Each row was made from one small tree. Brackets hold a mark, then the marks that hang from it, in alphabetical order. Every link used is in the known rows. Write each row's tree.
In the rows, 128 means zero.
Known rows:
{tunon {mepu {sude {sego ferum zeluron}}}}: [173 135  84 153 137 131 149 152 127 126 126 143 134 163 140 132  84 106
  82 116 107 134 135 132 116 144 131 123 132 186 121 129]
{tunon mepu}: [174 188 141 136 114 142 151 156 142 111 132 149 112 148 155 136  78  92
 102 101 122 155 127 155 110 142 149 136 133 155 120 130]
{ferum {sego {sude mepu} vilu zeluron}}: [121 152 141 106 146 140 187  96 112 120 124 113 161  48 122 130 150 110
 127 160 124 134  98 145  99  83 132 128 117 120 124 100]
{melir {ferem mibit}}: [124 163 126 129  87 147 161 145 141 109 146 126 111 133 143 140 145 146
 102  89 155 170 170 122 185 123 131 120 127 139 137 110]
{vilu {mibit ferem} sego}: [119  85 132 156 141 162  10 149 144 145 113 117 120 180 105 155  99 110
 197 123 134 128 122 118  89 131 136 117 122 115 135 171]
{sego ferum {sude mepu} vilu}: [134 199 129 160 136  40 161 100 115 110 133  57 136  29 160 115 152 139
 111 152 134 133 124  80 172 119 129 152 115 131 114  90]
{ferum {sego {zeluron vilu}}}: [128 116 164  74 146 180 172 132 120 128 135 153 182 132 103 122 133 108
 122 127 117 126 111 157  75 103 121 104 113 119 149 113]
{ferum {sego zeluron}}: [126 116 162  86 117 180 174 128 125 123 131 175 142 129 104 129 131  98
 114 132 114 140 108 158  85 103 123 111 119 117 143 112]
{vilu sego}: [123 109 145 152 108 144  68 141 137 122 132 151 122 179 122 140 116 123
 126 122 136 153 131 146  93 145 127 131 140 107 133 143]
{sego ferum {sude mepu} vilu zeluron}: [138 158 131 155 142  74 189  84 113  99 128  94 146  37 129 108 152 131
 104 148 122 119  91  86 158  97 122 147 115 144 119  96]
{ferem melir {mibit vilu}}: [131 128 161  85  47 169 157 136 145 131 135 118  75 106 129 137 119 144
  60 103 149 110 185 155 172 148 156 167 163 106 132 112]
{sego ferum sude {vilu {mibit tutug}}}: [101 155 161 154 154   4  94  92 134 141 135  69 140  33 147 118 128 118
 167 160 133 133 119  90 181 113 129 133 106 118 119 155]
{ferum {sego {sude mepu} vilu}}: [119 184 141 109 140 113 166 109 113 130 130  84 150  41 147 134 149 113
 137 163 133 145 124 141 110 100 135 132 117 110 122  98]
{ferum {sego sude zeluron}}: [118 121 174  96 127 153 171 108 122 126 144 149 140 110 128 119 135  87
 145 145 118 148  90 141  94 101 127 115 121 122 139 126]
{tunon {mepu {sude sego}}}: [172 162  82 156 138 146 130 164 130 132 128 129 123 160 158 144  80 109
 102 111 116 145 152 156 104 150 137 124 136 169 120 140]
{mibit tutug {vilu sego}}: [120  86 140 113 106  80  71 138 139 129 116 203 108 163 101 123 117 133
 169 144 119  92 127 159 105 126 142 134 136  89 107 165]
{sude mepu {sego vilu}}: [140 181  75 171 145 149 130 130 110 127 105 108 132 107 140 150 144 187
 101 180 136 130 150 148 121 124 132 130 123 117 110  81]
{mibit {ferem melir} {vilu sego}}: [136  75 156  96 108 185  65 160 148 141  97 130  88 149 102 124 108 123
 151 131 121  68 132 154 103 131 163 170 141  71 136 130]
{mepu {sude {sego zeluron}}}: [139 104  76 158 145 181 132 144 116 130 124 146 123 153 125 134 131 139
 122 116 123 130 147 157 107 132 104 107 132 132 137 148]
{melir {ferem {mibit vilu}}}: [133 148 132 119  84 142 144 147 144 115 139 148  97 130 130 139 144 149
  96  98 140 143 168 124 186 115 138 122 128 131 126 119]
{zeluron {vilu mibit sego}}: [120 108 149 141 176 136  34 144 135 144 135 116 185 173 118 146 112 140
 154 110 139 137 130 125  93 140 123 115 120 120 138 179]
{mepu tunon}: [122 144 129  95  93 150 149 137 133 131 135 128  74 147 147 112 138  85
 132  69 128 147 137 147 144 173 102 121 148 130 132 121]
{mibit {ferem melir} vilu}: [150 117 156  83 110 191 121 162 145 131 100 127  73 114 117 117 117 121
 152 117 121  69 136 159 124 124 160 166 130  73 137 123]
{ferem melir {mibit tutug {vilu sego}}}: [103  89 149  83  50 115 125 130 146 141 129 134  97 135 113 137 112 148
 101 125 154  93 179 157 161 146 164 173 170  99 122 127]
{vilu {sego zeluron}}: [125  77 149 147 114 169  88 130 135 112 128 181 131 184  96 136 117 118
 118 119 129 142 104 150  82 129 122 128 139 117 139 146]
{melir {ferem {mibit tutug {vilu sego}}}}: [112 116 123 117  87 100 117 142 146 121 133 161 113 153 117 138 139 153
 128 114 147 132 164 125 175 115 142 125 135 127 119 133]
{vilu {mibit tutug}}: [110 141 131 129 146 100  93 135 142 128 121 159 116 136 130 144 119 131
 191 119 139 144 128 135 133 127 133 118 113 111 116 189]
{mepu {sude {sego vilu zeluron}} tunon}: [120  91  63 126 136 168 135 130 111 154 119 103 105 121 122 119 147 101
 114  88 120 117 155 171 134 158  84 103 148 142 133 130]
{ferum {sego sude {zeluron vilu}}}: [121 124 178  85 154 151 170 111 117 133 150 126 182 110 127 112 135  98
 153 139 120 132  91 137  85 101 124 110 116 125 147 126]

Write each row's tree:
[ 92 150 167 108 154  83 110 104 129 154 132  94 154  45 138 136 130  99
 180 168 132 144 120 148 119  96 138 117 107 100 124 148]
{ferum {sego sude {vilu {mibit tutug}}}}
[128 111 141  65 114 135 138 155 144 133  93 144  83 114 115 107 116 129
 205 131 126  48 134 168 127 117 167 168 128  65 125 136]
{mibit {ferem melir} tutug vilu}
[136 126  59 114 152 180 168 125 101 134 113 133 140 186 128 124 154 163
 117 126 122 107 117 124 116 149 109 109 140 164 119  85]
{sude {mepu tunon} {sego {zeluron vilu}}}
[114 124 149  72  50 122 171 131 145 134 129 130  86 107 127 130 119 151
 101 116 153  95 184 163 175 142 161 167 161  99 122 121]
{ferem melir {mibit tutug vilu}}
[147 114 158 117 146 124 170 129 122 109 140 144 176 141 107 100 132 129
  93 107 114 112 108  98 127 123 108 119 113 143 150 113]
{sego ferum {zeluron vilu}}
[107 146 141 120 157 129  98 133 145 141  98  81 126  52 120 138 118 127
 184 132 147 106 144 171 138 111 147 145 111  78 132 152]
{sego {vilu {mibit {ferem melir} tutug}}}
[132 120 170 141 116  89 169  98 126 105 150 137 122 112 135  95 134 105
 123 132 116 137  81  78 150 117 117 131 123 144 137 127]
{sego ferum sude zeluron}
[101 111 111 150 144 100  37 111 133 141 128 110 109 163 138 154 130 119
 177 116 140 157 103  84 128 153 129 132 142 147 105 177]
{vilu mibit {sego {sude {mepu tunon}}}}
[120 143 121 107  85 106 154 144 144 114 135 160 104 131 127 131 143 153
 131 107 144 131 166 130 189 109 142 122 129 126 119 127]
{melir {ferem {mibit tutug vilu}}}
[121 110  57 121 121 155 126 146 115 158 130 104  85 162 149 121 144 104
 131  80 121 135 167 150 139 182  89 104 151 148 131 134]
{mepu {sude sego} tunon}
[139  97  81 158 142 141 136 139 116 131 128 139 129 149 121 126 133 140
 101 124 113 126 147 122 127 137 101 111 125 147 137 131]
{mepu {sude {sego ferum zeluron}}}
[124 118 165 141 152  81  84 128 127 134 156  85 189 155 140 110 121 130
 140 127 135 130 121  94 114 144 121 128 126 129 145 136]
{zeluron {vilu {sego ferum sude}}}
[128 176 109 122 110  48 181 105 115 113 145  83  97 113 172 102 157 117
 129 109 127 140 110  49 181 157 116 144 136 165 113  93]
{sego ferum {sude {mepu tunon}}}
[170 168  86 163 145 140 125 158 128 136 123 111 132 122 153 144  83 109
  94 120 120 140 158 170 109 142 137 125 132 161 120 134]
{tunon {mepu {sude {sego vilu}}}}
[129  92 133 151 162 136  95 128 123 147 128 140 167 177 111 124 122 160
 105 165 112 117 118  98 126 129 113  97 111 146 141 121]
{sude {sego ferum {zeluron {vilu mibit}}}}
[114 166 125  80 119 119 180 113 113 133 139 107 117 109 156 126 154  97
 151 128 127 150 113 116 119 131 127 126 132 137 119  99]
{ferum {sego {sude {mepu tunon}}}}
[129 169  72 177 163 145  91 127 116 138  99 108 131 107 132 164 140 189
 116 179 137 135 146 133 129 121 134 122 116 125 105 110]
{sude mepu {sego {vilu mibit}}}
[ 91  88 130 147 142  89  23 131 147 139 118 164 133 179 109 156 109 131
 191 133 142 145 122 129 106 135 136 122 125 112 116 197]
{vilu {mibit tutug} sego}
[144 158 121 142 134 148 194 101 117  92 131 147 121 113 142 122 147 132
 151 121 131 139  77 114 119 108 129 140 130 143 117 133]
{sego {sude mepu} zeluron}
[129 185 108 120 116 110 176 112 118 116 138  98  88 113 177 117 153 115
 162 100 138 149 110 104 150 151 122 141 143 146 112 119]
{sego {sude {mepu tunon}}}
[134  98 131 157 119 140 126 125 125 132 129 163 127 174 116 118 124 151
  86 169 109 130 118 110 129 131 115 110 122 138 141  98]
{sude {sego ferum zeluron}}
[148 132  77 147 159 133 165 125 103 120 117 136 173 174 121 127 144 194
  86 167 117 106 119  81 122 126 121 122 116 163 121  73]
{sude mepu {sego ferum {zeluron vilu}}}
[110  89 120 165 158 129  52 102 133 123 122 151 136 160 111 158 125 134
 168 132 134 149  78  91 103 117 136 131 131 144 108 188]
{vilu mibit {sego {sude mepu} zeluron}}
[135 121 174 129 153  88 168 104 121 114 156 109 173 115 134  88 135 118
 131 122 119 120  84  76 139 119 112 125 115 149 146 128]
{sego ferum sude {zeluron vilu}}
[137  99 134 148 147 140 126 129 118 138 133 140 167 177 115 111 124 159
  93 163 114 116 121 109 120 132 112 105 116 140 148 100]
{sude {sego ferum {zeluron vilu}}}
[134 129  83 170 145 112 110 142 116 143 126  89 133 100 137 129 134 142
  97 137 122 128 176 136 140 138 102 117 121 127 135 121]
{mepu {sude {sego ferum vilu}}}
[124  67 151 146 107 118  92 123 134 112 132 170 137 180  93 124 118 118
  93 127 117 134 105 106 108 134 117 133 134 134 139 125]
{vilu {sego ferum zeluron}}
[127 110 158 149 149 108 113 108 135 122 118 130 145  66  89 130 127 119
  86 131 116 123 113 111 153 102 114 121 104 129 133 136]
{sego ferum {vilu mibit} zeluron}
